What can hang from each mark:
povu: pumufi
kavur: pumufi
sufub: pumufi
banumo: pumufi
noga: fubim pumufi
pumufi: banumo danari kavur noga povu sufub
vuzel: danari
danari: pumufi vuzel

Every row comes from one small tree of marks. The marks that hang from a mark follow it in brackets, in alphabetical order. Every link used is in the known rows. Which tree was each row made from?
Known rows:
danari{pumufi{povu}}: [ 0.17  1.71 -0.22 -1.48 -1.17 -1.11  1.48  0.48  1.07 -0.88 -0.27 -1.01
 -0.15  0.79  2.10 -0.12 -0.06 -0.91  0.04 -0.17 -0.20  0.85]
noga{fubim}: [-0.28  0.34  0.47  0.00  0.20 -0.34  0.15  0.51 -0.92  0.25 -0.14 -0.54
 -0.73 -0.13 -0.31  2.63 -0.23 -0.67  0.02 -1.79 -1.40  0.19]
sufub{pumufi{danari noga}}: [ 0.21  0.08  0.37  2.22 -3.07 -0.29  2.20  1.79  0.15 -0.70 -2.20  1.70
 -0.74  1.57  2.56  2.98  0.34 -1.94  0.40  0.03  0.07  0.82]
danari{pumufi}: [ 0.19  0.68  0.03  0.42 -0.46  0.14  2.11  0.25  0.37 -1.17 -0.50 -0.68
 -0.57  0.86  1.68 -0.30  0.00 -1.71 -0.42 -0.53 -0.27 -0.17]
noga{pumufi{danari kavur}}: [ 0.42  1.71 -0.09 -0.30 -3.02  0.18 -1.18  1.10  0.92 -1.35 -3.64 -0.48
  0.49  1.48  0.71 -3.06 -0.41  1.84 -0.30  0.57 -0.19  0.05]
vuzel{danari{pumufi{banumo kavur povu}}}: [-0.40  2.14 -0.44  0.54 -5.85 -1.87 -0.47  0.92  0.99 -1.72 -3.39 -0.53
  0.82  4.33  3.58 -5.18 -0.37  3.46 -1.37 -0.61 -0.62  0.48]
banumo{pumufi{danari kavur noga sufub}}: [-0.67  2.06  0.19  1.44 -9.07 -0.79 -3.20  2.03  0.21 -1.73 -5.15  1.33
  2.26  4.63  2.10  0.86 -0.09  4.11  0.26  3.12  1.12 -0.76]
banumo{pumufi{kavur sufub}}: [-0.69  1.91  0.27 -0.66 -5.92 -0.52 -1.97  1.39  0.01 -0.78 -3.30 -0.59
  1.75  3.84  0.91  0.71 -0.17  3.27 -0.21  2.36  0.68 -0.64]
povu{pumufi{banumo danari kavur noga}}: [-0.13  1.30 -0.71  2.06 -7.16 -1.22 -1.11  2.65  0.30 -1.50 -3.81  2.11
  1.41  3.98  1.06  5.80  0.52  4.68  0.73 -2.58  0.17 -1.75]
pumufi{kavur sufub}: [-0.31  1.49  0.27 -0.89 -5.19 -0.67 -1.32  0.40 -0.02 -0.75 -3.12 -0.07
  1.60  1.60  1.11  0.88 -0.13  1.40  0.43  2.48  0.62 -0.25]
banumo{pumufi}: [-0.37  0.27  0.15  0.28 -0.67  0.15 -0.59  0.92  0.03 -0.07 -0.32 -0.49
  0.04  2.27 -0.10 -0.16 -0.04  2.02 -0.49 -0.14  0.19 -0.35]
pumufi{danari{vuzel} noga{fubim} sufub}: [ 0.09  1.80  0.48  2.27 -5.60 -1.33  0.09  1.33 -0.12 -0.53 -4.05  1.15
 -2.45  1.76  2.41  3.61 -0.46 -1.06  2.90  0.81 -1.33 -0.30]
pumufi{noga sufub}: [-0.07  1.01  0.35  0.76 -4.94 -0.56 -0.98  0.46  0.31  0.32 -1.68  1.02
  0.29  0.83  1.25  0.85 -0.05 -0.24  0.86  2.21  0.65 -0.40]
sufub{pumufi{banumo kavur noga{fubim}}}: [-0.28  0.72  0.73  0.77 -5.25 -0.53  1.82  2.63 -0.83 -0.17 -3.09  0.55
 -0.05  3.91  3.10  6.17  0.12  1.56  0.20 -3.83 -1.44  0.91]
noga{fubim pumufi{banumo danari}}: [ 0.28  1.39  0.58  2.19 -0.61 -0.78 -1.06  1.91  0.41 -0.78 -2.68 -1.19
 -0.76  3.10  0.49 -0.70 -0.60  0.98  0.11 -3.14 -1.90  0.29]
sufub{pumufi{povu}}: [ 0.18  0.70  0.16 -1.70 -0.66 -1.24  2.72  1.55  0.52  0.52 -0.15 -0.41
 -0.93  0.83  1.71  2.84  0.21 -1.75  0.48 -0.40 -0.24  1.97]
vuzel{danari{pumufi{banumo sufub}}}: [-0.28  1.62  0.17  3.96 -4.79 -1.50  0.35  0.61  0.68 -1.45 -3.41 -0.40
 -0.71  4.48  3.02 -5.47 -0.41 -0.56 -0.85  0.90 -0.47 -0.74]
banumo{pumufi{kavur noga{fubim} sufub}}: [-0.99  2.17  0.77 -0.10 -8.23 -0.63 -2.07  2.23 -0.79 -0.11 -3.65  0.11
  0.95  3.76  1.44  3.81 -0.36  3.40  0.23  0.74 -0.29 -0.69]
pumufi{banumo kavur noga povu sufub}: [-0.33  2.70 -0.04 -1.04 -8.95 -2.25 -3.16  1.27  0.96 -0.41 -3.70  0.65
  2.87  3.99  2.83  1.67 -0.10  4.76  1.03  1.20  0.76  0.67]
kavur{pumufi{banumo noga}}: [-0.03 -0.26 -0.21  1.74 -3.93  0.04  0.15  1.56  0.17 -0.26 -1.35  0.40
  2.00  3.21  2.97  1.33  0.29  4.43  0.04 -1.37 -0.16 -0.72]
noga{pumufi{povu}}: [ 0.59  1.83 -0.09 -2.57 -0.36 -0.65 -0.24  0.90  1.63  0.97 -0.06 -1.53
 -0.93  0.00  0.02 -3.18 -0.47  0.32  0.24 -0.21 -0.30  1.08]
pumufi{banumo povu sufub}: [-0.18  2.11  0.06 -0.33 -3.63 -2.58 -1.98  0.78  1.02 -0.14 -1.77 -0.59
  1.65  3.30  1.47  0.97 -0.16  2.00  1.08  0.82  0.28  0.83]
sufub{pumufi}: [ 0.19 -0.17  0.37  0.15  0.29 -0.01  3.33  1.17 -0.10  0.28 -0.51 -0.11
 -1.48  0.86  1.18  2.38  0.29 -2.73  0.14 -0.91 -0.25  0.92]

Write each row's tree:
[ 0.02  1.60  0.07  0.78 -5.91 -0.41  0.03  1.41 -0.46 -1.11 -4.36  1.33
 -1.28  1.68  2.68  3.29 -0.34  1.88  1.93 -1.20 -1.66 -0.04] | pumufi{danari{vuzel} kavur noga{fubim}}
[ 0.07  1.05 -0.19  1.83 -1.48 -0.28  0.05  1.27  0.48 -1.12 -2.60  0.10
 -1.90  3.26  1.46 -0.20 -0.20  1.92  1.47  0.03 -0.54 -0.19] | banumo{pumufi{danari{vuzel}}}
[-0.17  0.64  0.17  1.49 -3.95 -1.02 -0.05  1.45  0.16 -0.80 -2.51 -0.85
  2.35  4.14  2.70  1.47  0.11  2.99  0.44  0.75  0.00 -0.82] | kavur{pumufi{banumo sufub}}
[-0.05  1.59 -0.21  3.04 -4.60 -2.29 -0.51  2.57  0.46 -1.24 -3.22  0.78
  0.38  4.15  0.18  5.36  0.32  1.03  1.41 -0.71  0.18 -1.84] | povu{pumufi{banumo danari sufub}}
[-0.48  2.25  0.17 -1.26 -3.95 -1.88 -1.94  1.38  0.80  0.10 -1.37 -0.98
  0.83  3.16  0.62  0.63 -0.29  2.06  0.53  2.48  0.69  0.43] | banumo{pumufi{povu sufub}}
[ 0.02  1.37 -0.17  1.69 -4.08 -1.71  0.06  2.18  0.24 -0.91 -2.60  0.84
 -0.45  1.69 -0.53  4.87  0.31 -0.98  1.41  1.10  0.35 -1.86] | povu{pumufi{danari sufub}}
[-0.10  1.15  0.41  2.33 -3.24 -0.46  1.14  1.55 -0.13 -0.92 -1.56 -0.18
 -0.62  3.22  2.80  2.96 -0.11  0.14  0.00 -3.85 -1.54 -0.10] | danari{pumufi{banumo noga{fubim}}}
[-0.28  1.16  0.24 -1.41 -3.08 -1.23 -0.83  1.10 -0.11  0.96 -0.09  0.28
 -0.22 -0.17  0.80  3.17 -0.25  1.01  0.61 -1.29 -1.00  0.91] | pumufi{noga{fubim} povu}
[-0.12  1.04 -0.64  0.75 -6.94 -0.62 -0.44  2.42  0.10 -1.05 -3.19  2.30
  0.66  1.51  0.44  5.41  0.46  2.62  0.73 -0.92  0.36 -1.92] | povu{pumufi{danari kavur noga}}
[-0.14  1.24  0.35  2.11 -5.40 -1.03 -1.66  0.72  0.49  0.01 -2.29  0.98
  1.12  3.27  1.79  1.10 -0.05  1.71  0.92  0.72  0.47 -0.29] | pumufi{banumo noga sufub}
[-0.27  2.00 -0.24  0.19 -6.51 -1.75 -0.41  2.48  0.18 -0.47 -3.36  0.12
  1.03  4.13  0.25  5.82  0.29  2.90  0.97 -1.20  0.25 -1.84] | povu{pumufi{banumo kavur sufub}}
[-0.27  1.74  0.24  1.12 -8.59 -0.92 -2.55  0.99  0.19 -1.63 -4.90  1.77
  2.13  2.27  2.31  0.97 -0.04  2.20  0.76  3.26  0.87 -0.55] | pumufi{danari kavur noga sufub}
[-0.89  2.19  0.23 -2.36 -6.69 -1.06 -2.12  2.24 -0.28  0.27 -2.02 -0.15
  1.25  2.83  1.33  3.61 -0.30  5.14 -0.06 -1.23 -0.64  0.52] | banumo{pumufi{kavur noga{fubim} povu}}
[ 0.68  0.42  0.13  1.70 -0.55 -0.37  4.02  1.57  0.37 -0.90 -2.81  0.55
 -3.40  1.85  2.88  2.32  0.13 -2.84  2.06 -0.41 -1.01  1.01] | sufub{pumufi{danari{vuzel}}}
[ 0.01  1.46  0.05 -2.92 -3.30 -1.13  2.09  1.72  0.38 -0.12 -1.84 -0.31
  0.41  1.52  2.28  3.17  0.21  0.30  0.21 -0.02 -0.01  1.86] | sufub{pumufi{kavur povu}}
[-0.15  2.36  0.24  1.34 -8.50 -0.86 -0.33  1.25  0.70 -1.89 -4.56  0.36
  1.76  4.91  4.13  1.09 -0.03  2.25  0.33  0.45  0.37 -0.47] | danari{pumufi{banumo kavur noga sufub}}
[-0.85  1.38  0.30  1.18 -6.56 -0.39 -2.37  2.24 -0.82 -1.41 -3.84  0.84
  1.38  3.58  1.55  3.13 -0.19  4.47 -0.35 -0.60 -0.70 -0.41] | banumo{pumufi{danari kavur noga{fubim}}}
[-0.18  1.45 -0.33  0.46 -2.61 -1.37  0.87  0.38  1.00 -0.74 -1.07 -0.56
 -1.20  1.20  2.20 -6.04 -0.41 -0.77 -1.17  0.69 -0.59  0.42] | vuzel{danari{pumufi{povu}}}
[-0.26  1.58  0.14  0.60 -6.09 -1.24 -2.08  0.67 -0.01 -2.07 -4.67  0.60
  2.20  2.29  1.57  0.82 -0.10  1.49  0.54  3.47  0.64 -0.34] | pumufi{danari kavur sufub}
[ 0.08  2.89  0.00  0.67 -6.54 -2.13 -0.35  1.31  1.49 -0.93 -2.56 -0.11
  0.89  4.12  3.79  1.04 -0.07  0.86  0.96  0.42  0.29  0.56] | danari{pumufi{banumo noga povu sufub}}
[ 0.03  0.57 -0.53  2.74 -2.04 -1.56 -0.23  2.36  0.36 -1.18 -1.82  0.94
  0.14  3.26 -0.17  4.90  0.44  1.94  0.77 -2.99 -0.23 -1.58] | povu{pumufi{banumo danari}}
[ 1.03  1.71 -0.18  2.08 -0.67 -0.47  0.25  1.11  1.64 -0.83 -3.37 -0.66
 -2.69  3.53  1.85 -3.06 -0.54  1.29  1.77 -2.04 -1.37  0.24] | noga{pumufi{banumo danari{vuzel}}}
[-0.69  0.62  0.51  0.77 -3.03  0.13 -0.78  1.80 -0.72  0.60 -0.60  0.10
 -0.55  2.19  0.36  2.89 -0.28  2.12 -0.19 -1.89 -0.96 -0.45] | banumo{pumufi{noga{fubim}}}
[ 0.64  0.43  0.17  2.22 -2.88 -0.11  3.67  1.86  0.55 -0.51 -3.09  1.71
 -3.37  1.89  3.55  2.80  0.16 -2.28  2.33 -0.59 -0.75  0.86] | sufub{pumufi{danari{vuzel} noga}}
[-0.19  1.69  0.00  0.17 -7.18 -1.93 -1.03  2.02  0.96  0.03 -2.49  0.02
  2.81  4.07  3.59  2.14  0.10  4.42  1.03  1.25  0.26  0.03] | kavur{pumufi{banumo noga povu sufub}}
[-0.21  1.57 -0.47  2.37 -5.51 -1.70 -0.13  0.99  1.35 -0.74 -1.92  0.51
 -0.56  3.57  3.58 -5.05 -0.32  1.93 -0.87 -1.07 -0.51  0.33] | vuzel{danari{pumufi{banumo noga povu}}}
[-0.25  0.79 -0.22  0.63 -5.68 -0.29 -1.95  0.81  0.15 -0.64 -2.63  1.14
  2.09  3.09  1.97  0.97  0.09  4.76  0.00 -1.34  0.22 -0.11] | pumufi{banumo kavur noga}
[ 0.00  1.26 -0.11  0.70 -5.83 -1.01  0.50  2.28  0.31  0.85 -1.26  1.35
 -1.00  0.94 -0.35  5.48  0.31 -0.53  1.55  0.15  0.58 -2.08] | povu{pumufi{noga sufub}}
[-0.78  2.66  0.73 -0.83 -6.18 -1.94 -2.14  2.21  0.05  0.90 -1.74 -0.35
  0.09  3.03  1.17  3.73 -0.46  1.94  0.74  0.67 -0.41  0.36] | banumo{pumufi{noga{fubim} povu sufub}}
[-0.38  2.23  0.64 -1.19 -5.58 -2.03 -1.34  1.31  0.01  0.90 -1.47  0.19
 -0.03  0.70  1.26  3.69 -0.42  0.03  1.24  0.80 -0.62  0.72] | pumufi{noga{fubim} povu sufub}
[-0.43  0.93  0.27 -0.73 -5.22  0.02 -0.86  0.99 -0.92  0.01 -2.12  0.68
  0.70  0.59  1.00  3.10 -0.20  2.10 -0.02 -1.46 -1.03 -0.04] | pumufi{kavur noga{fubim}}
[ 0.02  1.38  0.06 -2.45 -5.87 -0.91  1.70  2.02  0.58  0.29 -2.12  0.86
  0.38  1.47  3.07  3.58  0.25  0.96  0.43 -0.06  0.23  1.78] | sufub{pumufi{kavur noga povu}}
